What can hang from each mark:
K422: K207
K131: K292
K703: K207
K207: K422 K703 K908
K908: K131 K207 K292
K292: K75 K131 K908
K75: K292

Every row comes from one small tree of marks. The marks that hang from a mark follow it in brackets, in the order of their numbers. Every link used is in the known rows. Which tree was each row made from?
Known rows:
K422{K207{K908}}: [ 0.601  0.086  0.138  0.888  0.402  3.370 -0.124 -2.982 -1.074  0.400
 -1.108  1.177  2.168  0.049  0.510 -1.234  0.763  0.830]
K131{K292{K75 K908{K207{K703}}}}: [-1.083 -2.070 -1.318  1.037 -1.195  3.989  0.404 -2.811 -0.198  0.104
 -0.634  1.682 -0.337  0.691 -0.363  2.079 -0.149 -0.657]
K131{K292{K75 K908}}: [-1.245 -1.781 -0.909  0.393 -1.321  6.858  0.033 -2.068  0.279  0.112
 -0.862  0.506  1.840 -0.002  0.656  2.590  0.030 -0.469]
K908{K131 K207{K422} K292{K75}}: [-0.169 -0.734 -1.592  0.931 -0.830 -5.319  2.600 -2.053 -0.587 -1.042
  2.956  0.225 -3.712  1.247  0.138 -1.169  0.018 -0.972]
K207{K908{K292{K75}}}: [-1.704 -1.633 -0.909 -0.023 -0.246  2.321  1.118 -2.203 -0.392 -0.108
  3.404  0.688 -0.810  0.860  0.266  2.021  0.036 -1.329]
K292{K75 K131 K908{K207{K422 K703}}}: [-0.981  0.479 -1.173  0.967 -1.246  0.970  2.180 -2.963 -0.124 -0.422
  2.883  1.559 -5.216  1.650 -0.842  2.501 -0.240 -0.766]
K703{K207{K422 K908}}: [-2.280  0.933 -0.179  1.997  0.734  1.816  2.827 -3.379 -0.686  0.048
  0.787  0.399 -0.562  1.265 -0.363 -2.017  1.206 -1.351]
K908{K292}: [-0.667 -0.764 -0.196  0.898  0.393  1.098  0.417 -1.970  0.217 -0.382
  1.197 -0.846  2.978 -0.373  0.027 -0.679  0.584 -1.669]
K292{K908}: [-0.346  0.170 -0.347  1.951  0.095  4.233  0.076 -2.781  0.294  0.008
 -1.382 -1.040  2.977 -0.074  0.058  0.219  0.289 -0.132]
K75{K292{K131}}: [-1.524  0.636  1.229 -1.426 -0.999  1.305 -0.213 -2.966  0.100 -0.631
 -1.083  2.084  1.939 -0.762  1.001  0.740  1.158 -0.992]
K292{K75 K131 K908{K207{K422}}}: [-1.206  0.579 -1.492  1.326 -1.776  0.506  1.783 -2.809 -0.137 -0.582
  0.767  1.143 -4.227  1.017 -0.111  1.949 -0.032 -0.218]
K422{K207{K703 K908{K131{K292{K75}}}}}: [ 0.324 -0.953 -0.213 -1.318 -0.368  3.374  0.972 -2.528 -1.350  0.255
  2.143  2.872 -1.138  0.867  0.115  0.549  0.424  0.832]
K703{K207{K422 K908{K292}}}: [-2.185 -0.250 -0.432  2.236  0.924  0.305  2.685 -2.823 -0.392 -0.389
  2.530  0.561 -1.076  1.333 -1.044 -1.782  0.978 -1.976]
K703{K207}: [-1.380  2.111  0.353  1.178  0.339  2.342  1.444 -2.340 -0.712 -0.164
 -2.962  1.142  3.141 -0.428  0.267 -2.678  1.429 -0.680]
K75{K292}: [-0.743 -0.205  1.119 -0.152 -0.391  2.064 -0.738 -2.977 -0.020 -0.188
 -1.761  1.068  4.307 -0.413  1.244 -0.037  0.653 -1.021]
K703{K207{K422}}: [-1.501  1.732  0.270  2.067  0.488  1.812  2.520 -2.641 -0.423 -0.117
 -0.664 -0.210  1.432  0.484  0.034 -2.816  1.169 -1.435]
K703{K207{K422 K908{K131{K292{K75}}}}}: [-2.759 -0.063 -0.773  0.113 -0.664  1.365  3.436 -2.704 -0.874 -0.265
  1.553  1.725 -2.999  1.442  0.110 -0.629  1.067 -0.763]
K908{K131{K292} K207{K703}}: [-0.876 -0.695 -0.605 -0.179 -0.227 -1.893  1.629 -3.471 -0.606 -0.459
 -0.271  1.020 -0.702  0.244 -0.600 -2.446  1.228 -0.745]

Write each row's tree:
[-0.629  0.115 -0.432  2.107  0.664 -1.078  2.055 -3.707 -0.419  0.001
  1.905 -0.858 -0.752  1.361 -0.710 -2.041  0.480 -2.097] | K908{K207{K422 K703}}
[-2.176 -1.251 -0.673 -0.811 -0.198  1.749  1.433 -3.444 -0.337 -0.188
  0.880  0.062 -0.113  0.298  0.309 -0.552  1.312 -0.364] | K207{K908{K131{K292}}}
[-1.981  1.503 -0.286  1.137  0.526 -0.732  3.451 -3.284 -0.914 -0.362
  1.134  0.530 -2.151  1.435 -0.412 -2.813  1.295 -0.639] | K703{K207{K422 K908{K131}}}
[-0.724  0.039  0.451  0.534 -0.863 -0.436 -0.307 -3.942  0.004 -0.681
 -1.142  3.301 -0.629  0.295 -0.824  1.125  0.472 -0.410] | K75{K292{K131 K908{K207{K703}}}}
[ 0.950 -1.108  0.177  0.822  1.198  2.097  0.187 -2.656 -0.900  0.207
  3.250  1.829  0.616  0.776 -0.998 -0.537  0.375 -0.313] | K422{K207{K703 K908{K292}}}
[ 1.135  0.652  0.286 -0.251  0.777  1.127  1.034 -3.058 -1.416  0.143
  1.809  1.724 -0.177  0.719 -0.239 -1.524  0.729  1.031] | K422{K207{K703 K908{K131}}}
[-2.041 -1.641 -0.317 -0.158  0.551  1.698  3.034 -3.901 -0.080  0.026
  6.098 -0.927 -2.878  2.003 -0.752 -0.239  0.876 -1.894] | K207{K422 K703 K908{K131{K292}}}
[ 0.226 -0.535 -0.418 -0.516 -0.687  1.930  0.360 -1.889 -0.982 -0.281
  1.881  3.166 -1.591  0.155  0.163  1.302  0.441  0.454] | K422{K207{K908{K292{K75 K131}}}}
[-0.125 -0.321 -0.840  3.366  0.439  0.656  1.372 -3.782  0.039 -0.033
  1.266 -0.860 -0.871  1.523 -1.285 -0.683 -0.097 -1.087] | K292{K908{K207{K422 K703}}}
[-2.394 -1.383 -0.965 -0.299 -0.641  0.962  2.517 -2.461  0.128 -0.478
  6.583  0.255 -4.608  1.595 -0.202  2.475  0.247 -2.073] | K207{K422 K908{K292{K75 K131}}}
[-1.008 -0.618 -0.886  0.186 -0.697 -2.315  1.177 -3.338 -0.603 -0.637
 -2.784  0.709  0.276 -0.369  0.231 -2.904  1.429 -0.127] | K908{K131{K292} K207}
[ 1.312 -0.586  0.061  0.127  0.985 -0.272  0.866 -2.581 -1.135 -0.202
  3.565  1.905 -0.687  0.778 -0.983 -1.242  0.545  0.403] | K422{K207{K703 K908{K131 K292}}}
[-1.212 -0.313 -1.173 -0.208 -1.374 -2.735  1.208 -1.980 -0.473 -1.045
  0.790  2.519 -2.691 -0.082 -0.063  0.656  0.461 -1.094] | K908{K207 K292{K75 K131}}
[-1.239 -1.465 -0.908 -0.304  0.268 -0.722  3.429 -2.583 -0.356 -0.337
  9.142 -0.132 -5.110  2.706 -0.783  1.698 -0.302 -1.990] | K207{K422 K703 K908{K131 K292{K75}}}
[ 0.824 -1.210 -0.175  0.097  0.294  2.829  0.365 -2.054 -1.139  0.283
  3.809  2.672 -0.557  1.036 -0.418  1.199 -0.164 -0.151] | K422{K207{K703 K908{K292{K75}}}}
[-1.032  0.849 -1.420  0.589 -1.812  1.006  0.922 -2.714 -0.347 -0.583
 -1.512  2.323 -2.869  0.180  0.027  2.018  0.168  0.543] | K292{K75 K131 K908{K207}}
[-1.151 -1.328 -0.417  0.526  1.163 -1.383  3.179 -3.257 -0.108 -0.386
  8.477 -1.011 -3.751  2.313 -1.454 -0.307  0.314 -2.186] | K207{K422 K703 K908{K131 K292}}
[ 0.208  0.627 -1.360  0.794 -0.991 -0.489  1.541 -2.623 -0.843 -0.412
  0.655  1.691 -2.761  1.225 -0.250  0.867 -0.438  0.687] | K292{K75 K908{K131 K207{K703}}}
